Every row comes from one small tree of marks. The marks that hang from a mark follow it in brackets, in the order of their numbers. Every link used is in the known rows. Which tree was each row made from?
Known rows
K868[K903[K264[K34]]]: [-1.17  0.26 -2.04  0.32 -0.86 -1.09  1.11  0.82  0.11  2.41  1.15 -0.49
  0.46  1.39  2.38 -1.15  2.04 -1.22 -2.49 -2.36 -0.36 -1.42 -0.32 -2.54]
K920[K870[K264]]: [-0.95  0.84 -1.75  1.09 -0.58 -0.16  2.29  0.50 -0.07  1.72  0.80  1.12
  1.32  0.55  3.44 -1.02  1.71 -0.68 -0.98 -3.14 -1.51  0.39  1.42 -2.16]
K870[K264 K920[K34]]: [-0.59  0.98 -1.06  1.10  0.31  0.66  2.43  0.35 -0.10  2.65  1.91 -0.22
  1.64  1.41  1.71  0.36  2.07 -0.62 -2.18 -2.60 -0.92 -3.39  0.63 -1.64]
K34[K264]: [-0.94  0.49 -1.93  0.19 -0.67 -1.73  1.52  0.75  0.24  2.24 -0.23 -0.63
  1.11  0.51  1.35 -1.74  2.21 -0.97 -0.81 -2.71 -1.25  0.86  0.92 -2.03]
K252[K291 K630[K903[K264[K34] K868]]]: [ 0.36  0.06 -1.15  3.09 -0.14 -1.59  1.53  0.96  0.54  7.06  0.61 -3.69
  2.27  2.18  4.13  0.06  1.31 -2.12 -1.40 -3.16 -0.01 -1.78  3.11 -2.53]
K264[K34 K870[K920]]: [-0.62  0.14 -0.64  0.65 -0.63 -0.59  1.32  1.09  0.02  0.40  0.35 -2.56
  0.68  1.25  1.08 -0.12  2.03 -1.48 -2.56  0.20 -0.33 -2.71 -0.07 -0.96]
K252[K291 K630[K903[K264[K34[K920] K870] K868]]]: [ 0.54  0.15 -0.69  2.23 -0.13 -1.61  1.16  1.19  0.50  7.01  0.60 -3.93
  1.68  2.23  4.54 -0.02  1.46 -2.05 -1.26 -2.63 -0.16 -1.79  3.07 -2.61]
K34[K264 K920]: [-0.51  1.01 -1.21 -1.67 -0.59 -1.58  0.63  1.20  0.63  1.86  0.45  1.48
  0.05  0.75  2.59 -1.99  2.36 -0.80 -0.90 -2.14 -1.50  1.14  1.69 -2.62]
K252[K291 K630[K903[K264[K870[K920]]]]]: [ 0.27  0.68 -1.27  2.69 -0.23 -1.56  1.61  0.80  0.27  5.48  0.52 -4.98
  1.42  1.99  5.21 -0.13  1.47 -1.95 -1.40 -2.68 -0.15 -2.07  2.89 -2.38]
K252[K291 K630[K903[K264[K870] K868]]]: [ 0.29  0.06 -1.15  2.71 -0.18 -1.74  1.59  0.91  0.30  7.45  0.14 -4.49
  1.78  1.81  4.73 -0.05  1.50 -2.04 -0.93 -3.07 -0.20 -1.54  2.77 -2.64]
K252[K630[K903[K264[K870]]]]: [-0.85  0.38 -1.40  2.00 -0.46 -1.60  1.65  0.81  0.65  4.68  0.50 -3.56
  1.25  0.34  4.55 -0.68  1.75 -1.57 -1.41 -2.27  0.01 -0.80  0.97 -2.63]
K252[K291 K630[K903]]: [ 0.22  0.94 -1.63  2.86 -0.81 -1.44  1.92  0.74  0.68  4.70  0.82 -4.80
  2.26  2.56  5.27 -0.29  1.22 -2.20 -1.23 -2.41  0.16 -1.24  2.57 -2.71]
K217[K264]: [-0.93  0.05 -1.72  1.07 -0.47 -1.21  1.32  0.52  0.27  1.17 -0.66  0.27
  1.33  0.35  2.20 -0.78  1.56 -1.55 -0.52 -2.20 -1.04  1.21  0.11 -2.53]
K264[K870]: [-0.91  0.31 -1.35  0.36 -1.14 -1.31  1.54  0.90 -0.02  1.67 -0.66 -3.17
  0.75  0.33  2.62 -1.12  2.20 -1.43 -1.01 -0.81 -0.64 -0.13 -1.11 -1.72]
K903[K264[K870] K630 K868]: [-0.72 -1.73 -1.09 -1.04  0.42 -1.29  1.10  1.17 -0.52  8.67 -1.05 -1.53
 -0.50 -0.76  1.39 -0.41  2.39 -0.66 -0.35 -3.82 -1.94  0.34  0.40 -2.54]
K630[K903[K264[K34[K920] K870] K868]]: [-0.80 -1.47 -0.15  1.95 -0.26 -1.01  0.90  1.00  0.18  5.69 -0.47  0.48
  0.07  0.37  1.98 -0.97  1.91 -1.45 -1.87 -2.17 -0.06 -1.81  0.00 -2.47]
K264[K34 K870]: [-0.59 -0.06 -0.88  0.87 -1.04 -1.15  1.23  1.23  0.24  0.56 -0.16 -3.36
  1.36  1.16  0.75 -0.81  2.05 -1.59 -1.98 -0.11 -0.26 -1.24 -0.90 -1.01]
K870[K264 K920]: [-0.80  0.97 -1.59  1.30 -0.17  0.25  2.30  0.20 -0.14  1.98  1.96 -0.69
  1.26  1.04  1.97 -0.07  2.08 -1.03 -2.03 -2.24 -1.19 -2.50  0.56 -1.55]
K252[K291 K630[K903[K264[K34[K920]] K868]]]: [ 0.49  0.21 -0.94  2.39 -0.09 -1.52  1.21  1.11  0.68  6.95  0.82 -2.92
  1.89  2.27  4.57 -0.04  1.33 -2.06 -1.43 -2.98 -0.07 -1.67  3.40 -2.75]
K903[K264[K34[K920] K870] K630 K868]: [-0.29 -1.73 -0.42 -1.53  0.50 -1.09  0.41  1.63 -0.18  7.68 -0.31 -0.71
 -0.52 -0.07  0.61 -0.28  2.35 -0.69 -1.07 -3.06 -1.78 -0.30  0.94 -2.37]
K252[K291 K630]: [ 0.36  1.43 -2.02  1.72 -0.65 -1.64  1.78  0.93  0.68  4.05  0.96 -4.81
  2.79  2.25  4.83 -0.07  1.41 -2.07 -0.95 -2.43 -0.42 -0.35  2.89 -2.36]
K630[K903[K264[K34 K870[K920]] K868]]: [-1.00 -1.49 -0.25  2.53 -0.10 -0.81  1.20  0.76 -0.06  5.72 -0.45  0.13
  0.03  0.36  1.80 -0.51  1.85 -1.43 -2.12 -2.22  0.02 -2.61  0.08 -2.18]

Write each row's tree
[-1.05 -1.34 -0.25  2.12  0.10 -0.72  1.40  0.66 -0.12  6.62 -0.69  0.31
 -0.04  0.13  2.59 -0.46  1.91 -1.12 -1.71 -2.74 -0.09 -2.50 -0.07 -2.55] : K630[K903[K264[K870[K920[K34]]] K868]]
[-0.82 -1.61 -1.46 -0.66  0.52 -1.07  1.18  0.99 -0.20  8.47 -0.47  0.20
  0.09 -0.58  1.37 -0.34  2.14 -0.65 -0.60 -4.45 -1.76  0.68  0.99 -2.86] : K903[K264 K630 K868]
[-0.73  0.92 -0.99  0.88  0.10  0.38  2.42  0.73  0.03  2.72  0.75  1.77
  1.90  1.18  3.04 -0.39  1.75 -0.06 -1.22 -3.68 -1.26 -0.92  1.43 -2.29] : K920[K34 K870[K264]]
[-0.97 -1.61 -0.42  2.56 -0.28 -1.08  1.24  0.82  0.05  5.84 -0.70 -0.17
  0.43  0.33  1.62 -0.82  1.85 -1.50 -1.89 -2.33  0.06 -1.86 -0.26 -2.25] : K630[K903[K264[K34 K870] K868]]
[-0.89 -1.28 -0.91  0.56  0.25 -1.58  0.99  1.01 -0.28  7.33 -1.22  0.11
  0.57 -0.96  1.55 -0.58  2.39 -1.15 -0.84 -3.08 -1.14 -0.38 -0.06 -2.10] : K903[K264[K870] K868]
[-1.13 -1.41 -0.66  2.31 -0.33 -1.16  1.34  0.67 -0.07  6.38 -0.91 -0.15
  0.06 -0.11  2.59 -1.00  1.92 -1.42 -1.40 -2.70 -0.14 -1.32 -0.45 -2.57] : K630[K903[K264[K870] K868]]
[-0.97 -0.10 -1.92 -0.95 -0.80 -1.06  1.08  1.03 -0.28  3.54  0.80 -3.16
 -0.67  1.43  2.12 -1.05  2.26 -0.86 -1.99 -2.38 -1.04 -1.07 -0.42 -2.66] : K868[K903[K264[K34 K870] K630]]
[-0.24  0.59 -1.33  0.96 -0.65 -0.32  1.60  0.86  0.48  1.33  1.91 -0.78
  2.19  1.59  0.74 -0.88  2.08 -1.25 -1.89 -1.91 -0.89 -1.03  0.07 -1.39] : K870[K264[K34[K920]]]
[-1.21 -1.35 -0.92  2.59 -0.26 -1.03  1.39  0.56  0.18  6.22 -0.54  1.23
  0.47 -0.02  2.67 -0.94  1.76 -1.42 -1.57 -3.18 -0.02 -1.15  0.03 -2.78] : K630[K903[K264 K868]]
[-0.88  0.58 -1.31 -0.34 -0.51 -1.58  1.55  0.81 -0.22  2.28 -0.45 -2.13
  0.09  0.44  1.55 -1.34  2.48 -0.88 -1.01 -1.78 -1.48 -0.49  0.82 -1.66] : K34[K264[K870[K920]]]
[-0.34 -0.07 -0.66  0.14 -0.47 -1.24  0.55  1.16  0.25  0.35 -0.55 -0.63
  0.77  0.87  1.42 -0.72  1.75 -1.58 -0.96 -0.73 -0.98  0.19  0.04 -2.02] : K217[K264[K34[K920] K870]]
[ 0.36  0.10 -0.83  2.78  0.05 -1.42  1.50  0.95  0.29  7.00  0.58 -4.24
  1.63  2.11  4.22  0.36  1.43 -2.07 -1.52 -2.69 -0.11 -2.67  3.14 -2.38] : K252[K291 K630[K903[K264[K34 K870[K920]] K868]]]
[-0.86 -1.39 -0.43  2.14 -0.19 -0.87  0.94  0.87  0.42  5.59 -0.05  1.83
  0.44  0.49  2.09 -0.88  1.73 -1.42 -2.03 -2.64  0.09 -1.59  0.36 -2.64] : K630[K903[K264[K34[K920]] K868]]
[-1.06  0.52 -1.74 -0.33 -0.71 -0.87  0.81  1.00  0.13  2.17  1.29  0.89
 -0.12  1.42  3.28 -1.22  1.98 -0.96 -2.43 -2.44 -0.71 -1.08  0.63 -2.89] : K868[K903[K264[K34[K920[K870]]]]]
[-0.88  0.12 -1.97 -1.34 -0.74 -0.84  0.86  1.09  0.08  3.29  1.44 -1.19
 -0.61  1.67  2.62 -1.09  2.12 -0.81 -2.14 -2.69 -1.03 -0.79  0.33 -3.06] : K868[K903[K264[K34[K920]] K630]]
[-0.77  0.15 -0.89  0.51 -0.03 -0.86  1.34  0.66 -0.19  1.50 -0.92 -0.82
  0.52  0.46  2.12 -0.14  1.75 -1.22 -0.75 -1.48 -1.14 -0.59  0.03 -2.24] : K217[K264[K870[K920[K34]]]]
[-0.40 -1.52 -0.74 -1.33  0.68 -0.70  0.60  1.45  0.07  7.51  0.19  2.05
 -0.26  0.04  1.24 -0.18  2.01 -0.50 -1.21 -3.96 -1.83  0.19  2.22 -2.79] : K903[K264[K34[K920[K870]]] K630 K868]
[-0.47  0.55 -0.82 -0.05 -0.72 -0.48  0.82  1.33  0.83 -0.05  1.09  2.01
  1.09  1.42  2.46 -0.84  1.64 -1.19 -2.23 -1.04 -0.54 -0.40  1.42 -2.06] : K264[K34[K920[K870]]]
[-1.08  0.22 -1.76 -1.40 -0.40 -0.69  1.38  0.89 -0.49  4.26  0.82 -2.55
 -1.11  1.26  3.13 -0.65  2.33 -0.51 -1.92 -2.76 -1.15 -1.66 -0.15 -3.02] : K868[K903[K264[K870[K920[K34]]] K630]]
[-0.46 -0.96 -1.26 -0.47  0.01 -1.38  0.85  1.33 -0.24  4.03 -0.42 -3.24
 -0.09  0.17  0.52 -0.97  2.26 -0.64 -1.35 -2.84 -1.40 -0.11  0.18 -1.51] : K903[K264[K34 K870] K630]
[-0.89 -0.59 -0.73  2.25 -0.39 -0.82  0.98  0.82  0.39  2.72  0.08  1.68
  0.14  0.68  3.06 -1.44  1.60 -1.14 -2.14 -2.58  0.01 -1.14  0.83 -2.44] : K630[K903[K264[K34[K920[K870]]]]]
[-0.21 -0.75 -0.92 -1.35  0.09 -1.27  0.39  1.53 -0.03  3.82 -0.08 -2.26
 -0.60  0.29  1.09 -1.08  2.31 -0.56 -1.36 -2.58 -1.54  0.04  0.56 -1.83] : K903[K264[K34[K920] K870] K630]
[-0.60  1.20 -1.05 -1.84 -0.41 -1.24  0.77  1.21  0.41  1.73  0.33  3.15
 -0.43  0.59  3.64 -2.03  2.13 -0.39 -0.74 -2.69 -2.00  1.55  2.99 -2.93] : K34[K264 K920[K870]]
[-0.53  1.18 -1.11 -0.83 -0.62 -0.23  1.18  1.01  0.47  1.32  1.20  2.73
  0.35  0.77  4.51 -1.24  1.87 -0.75 -1.21 -2.20 -1.48  0.65  1.64 -2.79] : K34[K920[K870[K264]]]
[-0.87  0.06 -1.04  1.88 -0.04 -1.23  1.69  0.76  0.47  6.45  0.67 -2.35
  0.95  0.18  4.35  0.09  1.76 -1.57 -1.49 -2.37 -0.14 -1.70  1.59 -2.88] : K252[K630[K903[K264[K870[K920]] K868]]]
[-0.79  0.69 -1.54  1.37 -0.58 -0.05  2.13  0.68  0.04  1.21  1.02  1.05
  1.60  0.96  2.48 -0.85  1.66 -0.75 -1.48 -2.75 -1.33 -0.18  1.49 -1.81] : K920[K870[K264[K34]]]
[-0.65 -1.51 -0.59  0.89  0.32 -1.46  0.79  1.23 -0.12  6.43 -0.88 -0.02
  1.02 -0.34  0.20 -0.38  2.28 -1.29 -1.51 -2.58 -0.83 -1.11  0.13 -1.57] : K903[K264[K34 K870] K868]
[-1.18  0.13 -2.44 -0.96 -0.80 -0.98  1.31  0.76 -0.16  3.98  0.96 -1.69
 -0.64  1.08  3.11 -1.21  2.17 -0.80 -1.76 -3.19 -1.09 -0.35 -0.07 -3.21] : K868[K903[K264 K630]]
[-1.01 -1.54 -0.70  2.82 -0.22 -0.91  1.27  0.73  0.29  5.67 -0.29  1.10
  0.80  0.45  1.65 -0.84  1.70 -1.46 -2.04 -2.84  0.17 -1.65  0.16 -2.42] : K630[K903[K264[K34] K868]]
